Each row was made from one walk, in order. Every step used is in the known rows, and no mark comes twice. Write each row's walk.
(in the rows, 128 means zero)
Known rows:
fidadi/vobalo/pebulam/geto/ruke: [129 146 226 101  69 143  71 144 111 126 130 129 122 143 157 116 125 100
  98 180 154 150 132 138]
fidadi/vobalo/pebulam: [ 98 154 179  85  89 132  94 116 173 123 151 117 112 134 164  59 111 129
  97 124 148 148 125 144]
fidadi/vobalo/taposir: [106 175 189 121 116 131  96 128 190 147 175 139 103 117 160  88 113 120
 101  97 161 153 154 156]
zili/ruke: [ 78 159 121 159 153 177 115  69 125 116 156 102  95 111 177  86 119  88
 126  74 120 160 134 153]
ruke/vobalo: [ 87 152  92 128 147 121  86 101 156 147 124 128 130 115 134  70  96 116
 115  59 135 113 172  67]
geto/rupi: [ 79 125 106 166 159 166 153 120 170 143 122 100 113 135 141 126 110 100
 117 109  99  84 151 129]
fidadi/vobalo: [ 98 188 120 111 112 149  85 116 171 141 158 105 104 127 136  74  91 119
 111  78 151 128 155 152]
pebulam/geto: [ 79 182 153 172 148 135 132  94 124 142 128 137 130 121 136 106 121 110
 105 112 109 123 172 104]
pebulam/vobalo/taposir: [106 170 171 124 131 143 129 116 169 134 172 177  95  95 170 121 131 138
 117 112 134 147 120 155]
ruke/geto/pebulam/vobalo: [147 160 112 137 162 124 115 142 128 129 156 125  82 109 119 123 121 141
 135  88 155 151 162 152]
pebulam/geto/rupi/vobalo/taposir: [ 90 123 171 152 173 160 147 139 123 167 125 169 139 130 176 176 159  85
 138 165  86  88 166 130]
dufosik/taposir: [ 70 192 150 157 159 119 139  80 137 110 133 135  76 119 164 100 127 134
  88  37 104 206 155 127]
ruke/geto/pebulam: [129 149 126 183 179  98 128 139 134 132 132  98  94 129 111  97 113 138
 104  69 148 158 195 126]
vobalo/fidadi: [120 150 152 140 136 155 148  83 167 110 142  97 126 128 169  77 121 133
  81  95  90 155 165 127]
ruke/geto/pebulam/vobalo/taposir: [153 146 182 145 169 100 121 152 152 132 167 160  75 102 140 135 137 144
 122 108 172 179 165 161]
zili/ruke/geto/pebulam: [125 137 134 178 192 132 110 112 113 115 154  77  79 121 149  99 128  98
 128  69 157 197 177 161]
vobalo/pebulam/dufosik/taposir: [ 92 195 188 146 125 127 145  92 101  72 150 159 113 162 221 104 108 140
  93  82  95 217 134 132]
pebulam/geto/rupi/vobalo: [ 82 132 104 141 173 179 137 126  97 164 115 136 145 138 150 160 142  87
 148 149  68  60 165 125]
geto/rupi/vobalo: [ 80 123  64 135 163 188 144 137 127 156 122 118 122 141 161 139 132 104
 142 109  76  63 148 145]
ruke/vobalo/fidadi: [127 134 129 109 140 132 102  88 170 121 126 107 149 119 166  59 108 123
  98  85 115 142 185  70]
geto/pebulam/vobalo: [107 176 112 117 121 108 132 123 143 142 142 125  97  95 133 114 124 145
 136  94 126 118 144 145]
rupi/vobalo/pebulam: [ 87 138 131 100 126 138 137 109 111 122 130 153 128 126 186  92 152 143
 109 119  91 126 114 137]
rupi/vobalo: [ 86 161  69 129 149 160 126 106 107 149 137 137 118 120 160 100 130 130
 121  69  92 107 148 140]

Write each row's walk:
[187 141 152 119 159 137 128 127 144 104 157 101 103 119 145 114 132 147
 117 115 131 183 167 150]	ruke/geto/pebulam/vobalo/fidadi
[139 128 146 131  87 148  76 143  81 106 130 147 155 176 191 100  86 105
 117 121 143 132 144  90]	geto/ruke/vobalo/pebulam/dufosik
[ 91 134 195 112 131  90  95 101 128 127 102 158 159 121 158  75 131 115
 110 143 133 132 156  47]	ruke/vobalo/pebulam/geto
[ 96 147 140 135 150 137 135 124 129 150 154 173 116 113 180 119 151 133
 117  86 105 138 146 150]	rupi/vobalo/taposir
[ 79  95 122 106 144 162 153 135 123 140 119 135 134 146 186 131 145 114
 130 155  76  87 114 144]	geto/rupi/vobalo/pebulam
[ 82 151 214 140 125 114 142  91 128 116 120 149 141 126 171  93 136 125
  94 153 112 142 139  98]	vobalo/pebulam/geto
[ 88 124 203 103 145 130  69  72  98 112 128 137 144 111 197  70 140  78
 132 141 136 169 139  77]	zili/ruke/vobalo/pebulam/geto
[110 129 221 152  98 131 122 129  92 110 105 147 124 141 165 123 141 107
  92 171 117 155 129 110]	vobalo/pebulam/geto/ruke
[139 165 141  97 118 179 135  83 164 104 165 122 113 111 176  98 122 141
 114 118 103 151 128 147]	pebulam/vobalo/fidadi
[ 85 149 170 108 133 125 129 105  82 129 119 171 150 127 181 111 162 129
 115 157  86 124 131 118]	rupi/vobalo/pebulam/geto
[118 109  66 150 211 200 130 151 115 148 135 114 109 160 142 147 125 101
 144 104 103  97 166 153]	ruke/geto/rupi/vobalo
[140 111 110 148 178 206 132 163  76 115 156 144 151 204 199 148 107 107
 148 150  94 111 144 160]	ruke/geto/rupi/vobalo/pebulam/dufosik
[ 83  92 184 115 149 118 108 121 141 144  89 140 163 138 158 110 131  86
 128 181 115  84 160  51]	ruke/vobalo/pebulam/geto/rupi
[115  99 165 109  99 119  78 137 119 123 109 139 126 140 163  84 121 121
 100 124 148 146 132  78]	geto/ruke/vobalo/pebulam
[108 157 164 180 115 152 108 120  91 132 115 131 114 137 133 136 124  97
 101 125 123 130 164 118]	pebulam/geto/ruke
[114 123 181 116 108 151 109 141  49 125 111 163 136 143 179 139 169 114
 109 176  95 132 125 126]	rupi/vobalo/pebulam/geto/ruke
[159 117 181 129 124 150  76 110 108 118 107 117 149 139 152 108 128  92
 100 142 125 145 191  61]	pebulam/geto/ruke/vobalo/fidadi
[100 168 215  96  96 125  89 110 143 130 141 134 135 133 160  83 122 116
 102 163 142 143 142 123]	fidadi/vobalo/pebulam/geto
[103 216 140 181 135  93 146 108  93 106 136 126 102 149 172 129 102 135
 104  40 109 194 191 135]	geto/pebulam/dufosik/taposir
[ 83  83 195 111 160 154  88  97 115 126 110 117 149 131 192 110 141  48
 149 184 121 129 144  83]	zili/ruke/vobalo/pebulam/geto/rupi
[115  83 125 124 193 173 138 152 114 126 128 133 118 163 173 134 145 114
 133 151 101 121 133 149]	ruke/geto/rupi/vobalo/pebulam
[ 99 124 210 102 114 150 110 138 163 144 124 114 140 149 160 118 123  89
 120 197 127 100 143 129]	fidadi/vobalo/pebulam/geto/rupi
[ 94 192 151 116 127 142 134 102  57  88 150 178 125 164 235 124 133 141
 116  83  77 197 126 149]	rupi/vobalo/pebulam/dufosik/taposir
